Known rows, with every way that one mark hangs from another
{posuf {bafil gasa gisir kemob tufi}}: [ 0.31 -2.69  2.29  1.84  0.02 -1.43  1.78 -1.40 -3.20  0.02  2.74 -0.18
  0.27  1.60 -0.71  2.10  3.77 -3.38 -2.68 -2.99 -2.35  4.10  2.32]
{lozu {posuf {bafil gisir}}}: [-1.49 -4.15  3.00  3.68  0.65 -1.78 -0.46 -1.64 -3.37  0.71  1.80 -0.93
  0.28  0.35 -1.69  0.07 -0.98 -2.36 -2.91 -2.00 -2.54  1.52  1.11]
{kemob {tufi bafil}}: [-0.36 -4.09  0.62 -0.41  1.84 -1.25  0.83 -1.79 -4.28 -0.63  2.56  0.93
 -0.70 -0.53  0.49 -0.60  0.84 -1.46 -2.88  1.60 -0.94  0.33 -0.59]
{bafil gasa {gisir tufi} posuf}: [ 2.41 -5.38  3.37  1.34  0.50 -1.89 -1.16 -0.65 -2.82  1.30  0.73 -0.14
 -1.92  1.40  0.57  2.88  1.03  0.44 -2.98 -0.49 -1.59  2.52  0.93]
{bafil posuf}: [-0.87 -5.36  0.72  2.65  0.99 -1.00  0.13 -0.77 -3.68  0.62  2.11  0.85
 -2.50 -1.01  1.34  0.55 -0.59 -1.12 -4.20 -0.70 -1.07  1.00 -1.37]
{tufi bafil}: [-1.27 -4.50  0.62  1.74  1.44 -0.11  0.88 -1.96 -4.51 -0.42  2.93  0.65
 -1.17 -0.76  0.45  0.16 -0.03 -2.31 -3.44  0.93 -0.76  0.87 -1.28]
{kemob {tufi {bafil {gisir gasa} posuf}}}: [ 1.87 -4.93  1.83 -1.64  0.70 -0.13 -0.29 -1.27 -4.16 -1.51  1.35  0.11
 -1.64  1.18  1.86 -0.05  2.42  0.28 -1.46  0.61 -1.23  0.93  1.45]
{lozu {posuf {bafil gasa}}}: [-1.43 -3.17  2.93  4.41  0.98 -1.73 -0.59 -1.58 -4.22  0.70  1.58 -0.47
  0.38  0.46 -0.60  0.32 -0.18 -2.01 -2.45 -2.71 -1.85  1.26  0.33]
{lozu {posuf {bafil gisir kemob}}}: [-1.15 -3.19  2.56  2.88  0.08 -1.13  0.80 -2.04 -2.90 -0.31  2.81 -0.69
  0.03  0.05 -1.04  0.90  0.41 -2.62 -2.73 -2.76 -2.56  2.34  2.18]
{kemob {tufi {bafil gasa}}}: [ 0.44 -3.68  1.58 -0.24  1.88 -1.82  0.63 -1.69 -4.48 -0.43  1.87  0.93
 -0.54  0.34  0.76  0.29  2.08 -1.03 -1.72  0.45 -0.91  0.87 -0.07]
{posuf {bafil gasa}}: [-1.35 -3.50  2.05  4.11  1.09 -1.93 -0.53 -0.86 -4.04  1.47  1.79  0.22
  0.01 -0.08 -0.85  0.67  0.85 -2.09 -2.82 -1.89 -1.59  1.39 -0.15]
{tufi {bafil {gasa gisir} kemob}}: [ 0.76 -3.60  0.58  1.34  0.89  0.45 -0.08 -1.38 -4.68 -1.48  3.14 -0.31
 -1.37  0.17  1.91  2.39  2.52 -1.67 -1.84 -0.59 -1.12  3.60  0.58]
{gisir {gasa {bafil posuf}} kemob tufi}: [ 0.45 -5.34 -0.51  2.08  0.39 -0.21 -1.80  0.40 -4.77 -0.33  1.34 -0.53
 -0.58  1.95  0.14  0.62  2.00  1.48 -3.43  1.97 -0.56 -0.40 -0.25]
{tufi {bafil gasa kemob}}: [-0.09 -3.09  1.08  1.13  0.94  0.04  1.88 -2.35 -4.29 -1.24  3.23  0.88
 -1.24 -0.18  1.34  1.90  2.58 -2.15 -2.08 -1.03 -0.82  2.23  0.43]
{lozu {posuf {bafil {gasa tufi}}}}: [-0.66 -2.66  3.31  2.03  1.28 -2.77 -0.23 -1.41 -4.53  0.33  1.45 -0.23
  0.49  1.00 -1.47  0.21  0.47 -1.60 -2.08 -1.05 -2.52  1.30  0.40]
{gisir {tufi bafil}}: [ 0.41 -4.50  1.06  0.59  1.37  0.01 -0.28 -2.12 -4.03 -0.27  2.61  0.00
 -0.77  0.14  0.23  0.96  0.05 -1.20 -4.00  2.67 -0.52  1.11 -1.01]
{bafil gasa posuf}: [ 0.05 -4.86  1.77  2.84  0.99 -1.55 -0.05 -0.65 -3.86  0.90  1.45  0.86
 -2.39 -0.25  1.60  1.46  0.59 -0.68 -3.00 -1.83 -1.05  1.49 -0.72]
{kemob tufi}: [-1.26 -4.45  0.16  1.23  1.89 -2.74  0.07 -0.75 -3.72  0.78  2.67  0.29
 -0.89 -0.88  0.02 -0.51  0.75 -1.41 -3.93  0.53 -0.79  0.08 -1.03]
{lozu posuf}: [-2.30 -4.63  1.14  3.77  1.55 -1.38 -0.06 -1.71 -4.12  0.17  2.82 -0.76
 -0.97 -0.61  0.19 -0.11 -1.19 -2.12 -4.11 -0.99 -0.78  0.50 -1.11]
{gisir gasa kemob {tufi bafil}}: [ 0.39 -4.96 -1.10  0.50  0.38  1.35 -1.83 -1.48 -5.36 -2.00  2.36 -1.09
  0.60  1.50  1.35  0.27  2.86  0.20 -3.26  3.32  0.85  0.01 -0.75]
{gasa gisir {kemob tufi}}: [-0.86 -4.82 -1.74  0.42  1.88 -2.41 -2.00  1.44 -4.60 -0.93  2.59 -0.80
 -1.05 -0.10  1.27 -0.05  1.55 -0.45 -3.43  2.41 -0.66  0.95 -1.25]
{gasa {bafil gisir kemob posuf} tufi}: [ 0.97 -3.88  2.16 -0.27  0.80 -2.44  2.35 -0.17 -3.40 -0.15  2.39  1.26
 -2.46  0.69 -1.69  1.68  1.49 -0.65 -2.35  0.03 -3.71  2.32  1.58]

Rows
[-0.95 -3.09  1.78  3.01  0.89 -1.54  0.54 -1.06 -4.19  0.82  2.16 -0.11
  0.54  1.11 -0.57  0.64  1.97 -3.15 -3.62 -1.75 -1.54  2.35 -0.03] : {posuf {bafil gasa tufi}}
[ 1.48 -5.56  1.09  0.35  0.28 -2.94 -0.34 -0.12 -3.52  0.01  0.22  0.91
 -0.79  1.18  1.03  1.11  3.08  0.97 -1.49 -0.96 -1.42  1.17  1.17] : {bafil gasa {gisir {kemob tufi}} posuf}
[-1.57 -4.09 -1.20 -0.17  1.54 -1.70 -0.89  0.92 -5.68 -1.67  3.20 -1.00
 -1.13  0.89  0.75 -0.48  2.93 -0.78 -3.33  2.93 -0.14 -0.23 -1.79] : {gisir {gasa kemob tufi}}
[ 1.71 -4.99  2.24 -1.56  0.98 -1.23  0.93 -1.61 -3.36 -0.73  1.13  1.36
 -1.76  0.30  1.01  0.30  0.84 -0.34 -1.89  0.57 -2.09  1.44  0.99] : {kemob {tufi {bafil gisir posuf}}}
[-1.20 -3.75  0.02  1.26  0.36 -0.68 -0.59  0.51 -4.82 -1.41  2.62 -1.80
  0.60  2.32  0.02 -0.26  3.60 -2.46 -3.33  0.33 -1.05  1.67  0.52] : {posuf {bafil {gisir {gasa kemob}} tufi}}
[ 0.49 -4.27  1.01  1.46  1.77 -2.64 -1.78  0.38 -5.03  0.52  2.17 -0.82
 -1.36  0.75  0.00  1.50  1.69 -0.90 -2.81  0.72 -1.72  2.55 -0.75] : {bafil {gasa gisir tufi}}
[ 1.20 -3.58  1.20 -0.11  0.84 -2.09  1.14 -0.91 -3.05 -0.29  2.08  1.46
 -2.11 -0.15  2.18  1.48  2.89 -0.19 -2.19 -1.99 -1.27  1.72  0.97] : {bafil gasa {kemob tufi} posuf}
[ 1.78 -4.81  1.21 -0.21  0.53  1.67 -1.41 -1.59 -4.52 -1.43  1.84 -0.35
 -1.67  1.16  2.42  0.82  1.28  0.49 -3.22  2.06 -0.11  0.88 -0.29] : {gisir gasa {tufi {bafil posuf}}}
[ 1.12 -5.53  1.20  2.11  0.42 -2.19 -1.45 -0.61 -3.69  0.63  1.25 -0.91
  0.18  1.76 -0.54  2.31  2.74  0.19 -2.97  0.67 -0.65  1.58  0.51] : {bafil gasa {gisir kemob tufi}}
[ 0.12 -4.78 -0.68  0.30  1.82 -2.46 -1.28  2.41 -4.62 -0.81  1.46  0.39
 -1.86  0.74  0.47  0.22  0.85  0.76 -2.55  2.10 -2.15  0.82 -0.48] : {gasa {bafil posuf} gisir {kemob tufi}}
[-1.05 -2.72  2.67  3.48  0.93 -1.39  0.44 -1.83 -4.34  0.10  1.90 -0.84
  0.95  1.59 -0.37  0.35  0.94 -3.02 -3.19 -2.62 -1.71  2.14  0.45] : {lozu {posuf {bafil gasa tufi}}}
[-1.95 -3.80 -1.15  0.70  2.10 -2.33 -0.67  1.54 -5.46 -1.00  2.69 -0.64
 -0.51  1.13 -0.48 -1.07  2.94 -0.23 -2.47  2.29 -0.59 -1.24 -0.65] : {gisir {gasa bafil {kemob tufi}}}
[-1.63 -4.31 -1.71  0.05  1.68 -1.79 -1.33  0.87 -5.02 -1.43  2.94 -0.97
 -0.70  0.46  1.58 -0.98  3.18 -0.40 -3.08  2.01  0.48 -0.90 -1.08] : {gisir {gasa {kemob tufi}}}
[ 0.31 -4.97  0.48  2.19 -0.42 -0.62 -2.94 -0.33 -4.05 -0.05  1.48 -1.90
  1.53  2.13 -1.08  0.52  3.07  0.05 -3.18  1.20 -0.74  0.79  1.18] : {posuf {bafil {gisir gasa kemob tufi}}}
[-1.50 -4.09  2.51  3.66  0.36 -0.78 -1.61 -1.31 -4.31 -0.02  1.97 -2.25
  0.44  1.25 -0.84 -0.35  0.58 -1.85 -2.50 -2.05 -1.65  1.00  1.48] : {lozu {posuf {bafil {gisir gasa}}}}
[ 0.79 -4.13  1.17  3.58  0.12 -1.01 -3.93 -0.39 -4.51 -0.26  0.69 -2.05
  1.91  2.21 -0.12  1.45  1.11  0.28 -2.59  0.12 -1.36  2.06  0.76] : {lozu {posuf {bafil {gasa {gisir kemob tufi}}}}}
[ 0.88 -5.35  2.37  0.60  0.59 -0.08  0.95 -1.78 -3.64 -0.60  1.55  1.03
 -2.31  0.02  0.94  1.04 -0.09 -1.11 -2.56 -0.08 -1.92  2.02  0.40] : {tufi {bafil gisir posuf}}
[ 0.01 -4.24  1.39 -0.18  1.52 -3.64  0.17  0.68 -4.63 -0.50  1.99 -0.14
 -1.18  1.38 -0.63  1.48  2.88 -0.86 -2.01  1.38 -1.75  1.67 -0.20] : {bafil {gasa kemob tufi} gisir}
[ 1.51 -4.04  0.58  1.92  0.90 -0.98 -2.01 -0.37 -3.61  0.11  3.00 -1.43
 -1.22  0.82  1.18  3.23  2.57 -0.57 -3.54  0.04 -0.85  3.49  0.54] : {bafil {gasa {gisir tufi}} kemob}
[ 1.72 -4.57  2.21  0.95  0.44 -1.30  0.85 -0.43 -2.50  0.56  2.19  0.41
 -2.12  0.96 -1.15  2.70  0.99 -0.09 -3.29  0.10 -2.70  2.46  1.83] : {gasa {bafil {gisir tufi} kemob posuf}}
